Known rows, with every step that occurs:
deba > burib > pugamu > galo > sarem > mokaz > rasik: [-21  -9   1 -10   7 -11  26 -21  18  27  10 -29 -36 -18   3   7 -23 -14
  30 -21  -1   7   8  16 -13  -9   5  -4  26  -1   0  15  -6 -39   8   0
  32 -13  11  -7   1  16  -6 -19 -29 -16 -12]
burib > deba > tepek > vopo: [ -8 -12  30  -1 -20 -12  -4   6 -21 -12 -18  10  32   1  -5  31  31   9
 -50 -16 -12  33   3  26  15   6  26 -22   0  11   1  -9  42   5 -37   2
 -29  14  -4 -12   7  13   5  10   4   4   6]
pugamu > burib > zefi > sarem: [ 22 -16   6  10  -3  33  -2  -7  -4  12 -18  -5 -14  12  17  15  13   3
  -3 -23   8  -8  -9   4 -24  19 -36  -2 -21   6   5   4 -13 -28 -15   4
   1  13  12  18   7  17  -1 -10   7  -8 -14]
tuza > galo > sarem > zefi > burib: [ 18  11 -21 -10  -2  11 -14  -6  -7 -11   8  -6  -5   3 -21  -5 -11   7
  32  -9  23   3  11   6  34  -5 -19   9   4 -11 -11   2   1   4  18  -2
  24  -4 -24  11  -8 -15  41 -25 -16   5  30]
rasik > mokaz > sarem > zefi > burib: [ -2  36  12  -6  26  -7   2   1  16  -4  -7 -21  23  22  15 -36 -24   5
  23  32   8 -25  19 -11  -6  22  13  28  12   5  -7  20 -17  33  13  17
 -28  -5 -11 -13 -22  -3 -10   7  21  -6   2]
zefi > burib > pugamu > galo: [-15  -7 -18   5   1  -4   1 -16 -23  34   0  -8 -32 -16  17   4  10   5
   9 -17   7  14  13  -5  -2   6 -19  -1  -2  -8  15 -16  12 -26 -16  22
  33  12  -5   4   0  14  -6 -16 -10 -14   2]
vopo > tepek > deba > burib: [  0   2  -5   0 -10  -2   0   7 -31  11  -4  20  25  -3  18  11   9  -8
  -5  -5 -14   1 -19  35   8 -15  19 -34   3  -3   9  -7   6  27 -20  -9
 -28   0  -7  -9  26   6 -35  36  -1 -19 -30]
vopo > tepek > deba > burib > zefi > sarem > galo > tuza > lelef: [  8 -14   8  -5 -22   3  18   2 -11  12  25   9  16  23   2  10   4 -18
  28   8  -4  -6 -17  19  19 -34   5 -15 -22 -11   4   5 -16  16  -1  -9
  -9 -12   0  11  23  -1 -28  30   3  -9 -20]
galotis > deba > burib > zefi > sarem > mokaz: [ 19 -10   4   7  -8 -19  14  -1  26  10   4   1  12  12  26  44  -3   0
  14 -19   6  18 -18   1 -24  11  26   1  12 -25   4   1   6 -39 -16 -29
  11   4   4   7  -5   1  -6   9  -6 -16 -33]
sarem > galo > tuza: [-17 -15  -8   4   7 -15   5   0  28 -13   3   5 -10  -7 -26  -5 -18  -8
  -3  20  -9 -20 -10 -28   5 -28 -11  14 -11  14 -12  -7 -21  -3   7  -5
   6 -14  14   7   6  -5   5  10   8  17  26]
deba > tepek: [ -2   3  13  -5  -6 -15   5  -1 -34 -25 -12  -1  23  -9  12  -3  12  21
 -31   3  -3   6  15  34 -20 -13   1 -32 -20  15  -3   3  26  38 -22  20
 -21  31   0 -13  11  -3   0  25  -6  -9   7]
burib > zefi: [ 18   8  25  22  -6  12 -21   7 -12 -18  12  14  -5  12  21   8  10  10
 -32   1  -2  -3   2  -1 -20  22 -16  14 -26   4  -6 -14  10 -22   4  15
 -17   1  -2   7   0  11  21   8   4  11   9]
tepek > deba > burib > zefi: [ 14   9   7   7 -14   1  15   3  -4   6  -2  10  11  -2   0  36   2  -6
  -4 -21   1   9 -13  24 -15  20  23  -6   3  -9  10 -16  -7 -32 -13  -5
 -25 -19  -1   2  20   4  -5  24  -1   3 -13]
rasik > mokaz > sarem > galo: [ -4  22  11  -7  28 -12  13   1  37 -19  -5 -26  19   9   1 -44 -36 -18
  19  39  -5 -27  27  -4  -3  12  20  28  18   2  -9  24 -22  32  26   9
 -41   0 -11 -14 -24 -16 -13  12  14  -4   8]
burib > pugamu: [-14   6   7  16  16   3  -4  13 -16   4  15  -5 -44 -21  25 -12  -2 -10
 -36   2 -22   7   1 -10   4  11  -3  -1   3  20  17 -15  19 -25  10  29
  -3   8  -1 -16 -12   9   5  -7 -15  -4  -1]
lelef > tuza > galo > sarem > zefi > burib: [  1   4 -32 -11  -4   5  -8   8   2 -15  15  11 -22   0 -38 -35  16  -5
  15  -1  16   7 -12 -38  20 -25 -21   8 -15 -13 -10  11  -1  16  11   0
  23   1   8  19  -4 -24   5 -10 -16  23  25]
tuza > galo > sarem > zefi > burib > deba > tepek > tufur: [ 19  13  -7 -10 -22  20   1  -4  -6 -12  21  -2   0  10 -34   0  -9  13
  24 -11  25   8  19  12  40 -23   0   5   5  -7 -20   9  15   1   1  -9
  23   0 -31  11   2 -12  36 -29 -19  10  17]
sarem > mokaz: [-26 -10  -8   5  27 -19   2   7  -3   3  -6  18  14   2  20  -9 -14  -2
 -28  13  -3 -10   7  -3  -2   5   7 -12  21   3 -15   7   2  20  -3 -11
 -11  -1  -9 -19 -17   0 -24   7  16   7 -18]
vopo > tepek > deba: [  2   1  -2   9 -10   7 -12  18 -36  -1  -4  31  30  -4  16   2  17  -7
 -27   4 -20  -6 -18  22  13  -6  17 -37  -5   6  14 -17  15  40 -16  -8
 -35   2 -12  -8  17  -2 -30  31  12 -12 -27]
lelef > tuza: [-13   0 -20   2  10 -11 -16  22  -5 -23  -9  24 -14 -11 -12 -37  28 -10
 -37  14 -13   5 -26 -40 -10  -9 -12   4 -14   6   0   1   5  26   5  10
 -15  12  28   1  -1 -18 -15  18  -5  24  12]
vopo > tepek > deba > burib > zefi > sarem > mokaz: [  6 -10  13  -4 -13  10  13   2 -22  16  19  21  24  19  21  11   1  -8
  12   1   0  -3 -15  34   9 -20  17 -34  -6 -14   4   0  -7  19 -16 -16
 -14  -5 -14  -1  20   7 -45  21   6 -23 -43]
deba > burib > pugamu > galo: [-10  -5  -5  -6  11 -16  15 -17  -3  20  10 -23 -35 -27   7  14  -9  -9
  15 -16  -8  15   2  20 -18 -10  -2   3   9  -1   7   6  -3 -40  -1  14
  17   6  19 -13   8  20  -2  -1 -25 -13  -4]
lelef > tuza > galo > sarem: [ -1   2 -31  -8   4   4 -11  15   6 -33   9  12 -19 -11 -38 -46  15 -18
   1   3   4   9 -13 -31  20 -25 -12   4 -12  -9  -4  11   2  23  23   2
   5   6  10  16  -5 -32   4  -7 -22  24  25]
pugamu > galo > sarem: [  5 -18  -9  -2   9  16 -21 -20  -1 -23 -11  -9   4 -24 -23  -1  13  -7
  -9  -8 -11  -3  15  15 -10   1   0  -3  -3   4  13 -12  -7  16  31 -12
  11   2   5   1   5  -7  28 -31   9   6   7]
deba > burib > pugamu: [-14   7  -4  -5  17 -21  16  -6  -6  21   2 -19 -36 -14  26   8 -17 -10
   6 -11  -9  17  -6  20 -13  -5  -1   6  15   2   5   4  -1 -41  -2  26
   4   4  11 -18   7  19  -3   8 -33 -18  -5]
vopo > tepek > deba > burib > zefi > sarem > galo: [ 15 -13  13  -7 -21  10  14  -1 -14  12  16  18  17  12   9  17   0 -13
  16   2  -5  -3 -13  34   8 -22   9 -24 -11 -13   5  -4  -9  11 -13 -17
 -13  -4 -10   2  24   3 -34  25   3 -20 -26]
tepek > tufur: [ -2  25 -12  12  -2   2 -16  21 -27 -16  -5  34  -4  -4  -5 -17 -18   9
 -58  24  -9 -15   7 -17 -18   0  18  21  22  26 -17 -16   9  19  11  13
 -30   2  -7  -7  17 -18   6   2 -17  36 -20]
zefi > burib > pugamu > galo > sarem > mokaz > rasik: [-24 -10 -13   0  -4   0  11 -20  -1  42   1 -15 -33  -8  14  -3  -2   0
  24 -23  14   6  18 -10   5   4 -15  -9  15  -8  10  -8  10 -24  -6  10
  47  -8 -12  10  -7  11 -11 -32 -15 -16  -5]
burib > deba > tepek: [ -5  -7  31  11 -21  -2   0   8   2 -17 -19   7  22   0   3  18  33   7
 -40  -7 -17  30  -2  25  20  -5  15 -19   0   7  -4   7  43  -3 -40  -5
 -24  27  -4 -18   4  16  -2   8   2  -7   2]
deba > burib > pugamu > galo > sarem: [ -8  -4  -3 -12  13  -7  16 -20   1  16  10 -30 -37 -20   5  10 -14 -14
  21 -20  -7  15   5  26 -13 -13   4   2  12  -1  10   4 -10 -42  10  12
  23   0  14 -11  11  16   7 -14 -28 -16  -6]
rasik > mokaz: [-16  24  10   9  34 -26  -1  -3  -1 -25 -23  -1  13   2  22 -38 -10  -6
   2  28  -3 -17   6   2  -9  13  17  17  10  14   1   7  -4  40   4  26
 -42   6 -16 -19  -4   1 -18  16  10   2   0]
tuza > galo: [  9   3 -28   5   3 -13 -19   9 -11 -25  -1   9   0 -23 -16 -13  -2   2
   5   4   9   8   8   2  21  -2 -18  -1   4  -7 -11   1  16  13   5   7
  -9  16 -16   6 -11 -18  20   6 -18   9  36]

Rows:
[ -1  37  18  -3  30  -3  -2   8  19 -17  -3 -21  25  16  11 -40 -24   2
  12  38   0 -29  17 -11  -7  24  18  29  11  12  -7  21 -17  36  22  13
 -37  -5  -7 -16 -25  -5  -4   9  23   0   1]
rasik > mokaz > sarem > zefi
[  4   9   7   6 -13   0 -17   0 -10  27 -11  14   4  19   7  32  16  31
 -13  -4   6   6 -10 -13  10  20 -21  17  -3   0 -14  -8  14 -22 -32  -6
  16  -3   0  -7  -3  24  12   1  25   7  12]
sarem > zefi > burib > deba
[ 10 -20  10   9 -10  28   9  -7  14  23 -18  -4 -14  13  15  12   4   4
   6 -24  13 -17  -5  -7 -23  21 -35 -11  -7   5  -5  13 -12 -25 -17  -8
  10  -1   9  21  -2  17 -13 -12   6  -7 -19]
pugamu > burib > zefi > sarem > mokaz > rasik
[ -2  39  26  -7   7   3  16   2  16  -5   5 -18  27  29   2 -31 -22  11
  17  30  12 -19  26  -5   0   5  31  25  13  10 -19  27  -3  29  -4  10
 -26   0 -18 -13 -10   1 -15   2  16  -1 -12]
rasik > mokaz > sarem > zefi > burib > deba > tepek > tufur
[  3   5 -26  -8   2   7 -13  15   5 -28  18  13 -20  -4 -43 -38  16 -10
   1   5   7   3 -15 -37  20 -23 -15   7 -16  -5 -10  12  -1  20  17  -3
  13   2  11  15  -7 -27   9  -7 -13  28  26]
lelef > tuza > galo > sarem > zefi
[ 31 -19  40   0 -11  20  -2  -7  10 -17  22   6 -11  26   8   7  -6  -1
   3  15   7  -8   6   4 -13   8 -25  21 -33 -13  -4 -10 -17 -25  21   7
   4   2  -7  15  -4   0  13 -10   3   2  14]
burib > zefi > sarem > galo
[ -8 -27  12 -16  25  -3   1   1   1  -8 -13  14  10  18  25 -18 -17  -5
   6  30   6  -6  -4   5  -1   3  -5  -5   5 -13   7  -1 -28  30  23   4
  -1   6 -14  -8 -15 -12 -23 -21   1 -10 -17]
zefi > sarem > mokaz
[ -4  -1 -35  -1   1 -10 -12  20  -2 -29   8  23 -18 -19 -36 -42  21 -11
  -8  10   3  10 -16 -41  12 -21 -19   1 -16  -9 -10  12   9  23   5   3
  -3  14  15  15  -7 -26  -8  13 -16  27  29]
lelef > tuza > galo
[  8 -16   2  -2  -8  24 -17 -24   5  -1  -4  -8   5  -7 -28  20  20   6
   2 -15  -1   2   9   8   4   4  -4   5  -5  -2   6  -8  -1  -6  10 -25
  31  -3   4   3   5   8  29 -38  22   8   7]
pugamu > galo > sarem > zefi > burib > deba
[-22 -14  -3  18   9   2  -1   2  -5   2  36 -15 -46 -27 -10 -12  14 -15
  -6   6 -14  -1   2 -31  10 -12  -6   3 -20  20  18  -5   5 -19  18  22
  21  -2  19   2  -9   9  13 -14   0  12   7]
burib > pugamu > galo > tuza > lelef
[-34 -10   1   9   9 -26   5  10  23   9 -21  18   8  -2  14 -14 -18   3
 -13   8   1 -21   6 -23  -7  19   0 -19  39   8 -21  14  13  21  -2 -16
  -2 -21  -4  -6 -25  -3 -28   7   3   6  -8]
sarem > mokaz > rasik
[-17   7 -16   5   6  -9   1  -6 -25  35  -7  -5 -32  -4  36  -1   1   5
   1 -13   5  17   6  -7   4   9 -19   2   4  -4  15 -18  14 -27 -16  34
  20  11 -12  -1  -2  13  -7  -7 -20 -19   2]
zefi > burib > pugamu
[ -4  33  20  -3  19  -2   2   4  28  -2  -7 -19  25  25  11 -28 -16   3
  21  28   7 -16  14  -9   7  22  19  30  16   3  -8  22  -9  21   4   9
 -28  -3 -13 -14 -22   4 -11   2  24  -6   0]
rasik > mokaz > sarem > zefi > burib > deba
[-11  21   6  -3  27 -19  17   6  41 -19   4 -34  18  18  -7 -50 -32 -23
  34  47  -3 -29  22 -19   6   0  15  35   8   7 -11  33 -28  37  38  15
 -36  -8  -1  -4 -24 -20  -5  16  15   8  14]
rasik > mokaz > sarem > galo > tuza > lelef
[ 16   8  -3  15 -25 -15   8  14  -9 -15  -1  14  29 -10   5  25   9  18
 -41 -10  -5  11   0  -2 -27  -2  44 -21   8   6   3  -9  42  10 -32 -18
 -12  24  -3   0   8 -19   1  20  -5   1 -32]
galotis > deba > tepek > tufur
[-14  -2  -9   9 -10 -11 -10  -3  -3  24 -38  10   6  10  24  17  24  10
  -3 -15   3  30  -7   3  21  12 -11   6  14 -16   4 -11  22 -22 -35   5
   3  14 -13  -1   5  18  -7  -3  -6 -11   5]
zefi > burib > deba
[  3  -2 -10  -9   7  -1   2  23  42 -11   7 -30  12  10 -21 -22 -29 -18
   7  33 -14 -20  15 -29  10  -4  -8  24   4   1 -11  19 -27   7  51  -1
 -18  -9  21   9 -26 -29  24  10   4  12  27]
mokaz > sarem > galo > tuza > lelef
[ -1 -14   0  14 -13  18  10  -2   2  16 -41  -8   6  -7   1  27  32   4
 -28 -37  -9  14  -9  20   1   2 -10 -26   2  16  -1  16  24 -21 -55 -14
 -12  30  12  -4  11  26 -11   5  10 -11 -15]
pugamu > burib > deba > tepek
[ 12 -14   0  -3   4  21 -22 -19  -2 -15   0  -7   4 -16 -28  10  11   6
  -8  -5  -7 -10  11   8 -10   5  -5   3  -9   7   6  -9  -9  10  26 -19
  22  -5  10  -1   2   0  35 -31  22  15   9]
pugamu > galo > sarem > zefi
[ -2   2   0   3  -9   4   7   9 -31  18  11  14   9  -6  20   9   5 -12
  -5  -6 -16   3 -16  30  13 -17  20 -35   2   1  14  -7  10  13 -19  -3
 -20   0  -6 -10  21  11 -36  28  -4 -23 -33]
vopo > tepek > deba > burib > pugamu
[  7   5   3  -2  -8  14  23  -5  -1  21  13  -8 -11 -19 -16  35  -5 -12
   6 -26  -4   8  -8  21  -2  12  31 -11   8  -1  21 -13 -12 -37  -3 -12
   4 -25   2  -6  14   7   3  -2   3   0 -17]
tepek > deba > burib > pugamu > galo > sarem > zefi
[-12  -6 -17   0   2   6   2 -20 -17  32   2 -16 -34 -10  16   1   5   0
  15 -21   7  14  14   2   4   2 -14  -1   1  -7  20 -15   7 -27  -2  22
  38   7 -10   6   2  12   3 -30 -14 -17  -1]
zefi > burib > pugamu > galo > sarem
[  6  16  -3   1  -3  -6 -19  -3 -26  23  -9  13   3  13  13  22   4  35
  -9   2  11  -6  -4 -13  -8  21 -31  16  -9   4 -13 -11   3  -5 -19   5
  16  -4   3  -5  -1  12  12   9  20   9  15]
sarem > zefi > burib
[-19 -18 -16  12  10  -1 -24  -9  -1 -25  -3   9   1 -33 -29  -8  23   6
  -6   4  -2 -12 -11 -25 -14 -18  -6  -4 -23  16   8 -15 -15  19   2  -4
  15  -7  26  14  14   8   9  -9  18  15  11]
pugamu > galo > tuza
[ -2  -1 -18  -5   2   2  -2   0  18 -17   4  -5  -1  -4 -20 -21 -23  -9
  31  -6  17  -3  17   1  34  -7  -5  -9  27  -9 -14  14   6  16  26 -12
  14 -12 -28  11 -21 -24  20 -26 -23   4  19]
tuza > galo > sarem > mokaz > rasik
[  9   4   5   5 -16   6   1   6 -31  11  10  21  22   6  19  15  12  -6
  -3  -7 -10   0 -17  33   5 -13  16 -30  -8  -4   5  -8   7  15 -20  -9
 -24  -3  -7  -2  26  10 -32  33   3 -18 -30]
vopo > tepek > deba > burib > zefi
[  9  -8  20 -13  -1  -7  17 -18  17   3  12 -12 -16  22   7  14 -19   0
  42   1  15   3 -12  15 -21 -19 -16  22 -17 -13 -10   6 -36 -39   6  12
  16 -12  14  14  19  15   1   1 -22  -7   3]
deba > burib > zefi > sarem > galo > tuza
[  1   1  -6 -11  10   8  -1  20  45 -13   4 -22  10   1 -19 -24 -34 -10
  -1  27 -11 -21   9 -25   4  -5  -1  16   6   4  -8   8 -30   4  37  -5
 -14 -11  17   7 -21 -21  14   1   6   2  22]
mokaz > sarem > galo > tuza
[ 11   1 -18  11  -4 -34   2   6  15   4 -24   0  16 -12  22  41   2   0
  -4 -23 -10  22 -23   1 -25  13  27  -2  24 -13  11  -6  18 -26 -19 -23
  -4  12  13  -3   2  -4   2  22 -12 -13 -20]
galotis > deba > burib
[  9 -20   8 -16 -14  16 -11 -31 -17  -1   3 -10  17  -7 -36  33  23  14
  -3 -24   6   6  20  20  -3   0   4  -9 -13   2   4 -13   3   7   2 -18
  31  -6   5   6  10   6  30 -34  23   9   7]
pugamu > galo > sarem > zefi > burib > deba > tepek > vopo
[ 13  17  11  -7  15  23 -21   3  -4 -13  -8  -7   1  18   4   0 -10   6
 -17   0 -10 -12  -3   7   6  14  -1  14   2  16   4 -10 -10  10  38  -2
   6 -17  -5 -10  -2  -5  44 -27   5   7   5]
galo > sarem > zefi
[  4   9  16   1 -19   0  -7  -4 -16  24  -7  11   9  19   6  34  19  37
 -11  -7  11   9  -2  -2   6  11 -18   6 -13   0 -15  -1  22 -13 -42  -5
  18   5   0  -8   1  24   9   7  21   3  11]
sarem > zefi > burib > deba > tepek
[  6  -4  18   0 -19   1  27   1  15  14  -2  11  10   7  -1  30 -10  -6
  18 -18  12   1 -11  14 -13  21  21 -15  12 -15   6  -6 -15 -27  -9 -15
  -9 -32  -5   8  10   0 -21  12  -4  -1 -20]
tepek > deba > burib > zefi > sarem > mokaz > rasik
[ 13  23   2 -10   4  20 -11  20   7  20   9 -23   2  14  10  -5 -19  16
  -4  11  -2  -9  16 -21  -1  28 -11  17   7   1  -3   5  -8 -11  21   7
   3  -4   7  -3 -30  -3  21  -7   9  -8  11]
mokaz > sarem > zefi > burib > pugamu
[-14  -4 -27  -8  -3  -2  -1  15  23 -23  10  14 -19  -8 -40 -49   7 -18
  11   2   9   0 -10 -45  20 -23 -11  -5   4  -9 -13  21   4  27  19 -10
  16  -8   8  19 -15 -30  -9 -10 -23  23  18]
lelef > tuza > galo > sarem > mokaz > rasik
[ 20  -7  14  -5 -18   4  26  -6   8   9   5   4   6   3  -8  37  -9 -13
  15 -12   5   6  -9  26 -11  11  17  -2  -1 -17   9 -12 -22 -37  -5 -11
 -13 -18  -3   6  18  -3  -9  15   0   0 -10]
tepek > deba > burib > zefi > sarem > galo
[ -3 -33  11 -18  10   1   3  -5  24 -20  -6   6  -7  11  -6 -16 -19 -10
  23  34   3 -13 -14 -11   4 -21 -20  13 -16  -5   9  -8 -46  12  29   5
  12  -4   4   9   2 -16  -4 -18  -3  -3  16]
zefi > sarem > galo > tuza
[ -7   7   2   4  -3   5 -10  -8 -18  29  21   3 -26   3  -1  18   8  31
   5  -2  13  -9  -7 -31  -1   3 -26  12 -23  11  -4 -14  -2 -23 -19   7
  45 -13  11   3   1  26  11 -10  21   7  11]
sarem > zefi > burib > pugamu > galo > tuza
[ 15  -2  -1  13 -17 -22   5  10  -3 -16 -14   5  33 -13  16  30  19  13
 -30 -16  -8  19  -4   5 -23   6  32 -31  -1  -1  12  -7  43   9 -34 -19
 -12  29   2  -3  -1 -13   2  26   2 -13 -16]
galotis > deba > tepek
[ 10 -13  -6  -7   1  19 -17 -26  -5  -2  -3  -9   2 -11 -24  13  12   8
   5 -11   1  -7  14   8 -10   5 -10   3  -9   0   7 -10  -8   6  18 -17
  33  -4   7   4   5   1  31 -34  20   9  10]
pugamu > galo > sarem > zefi > burib
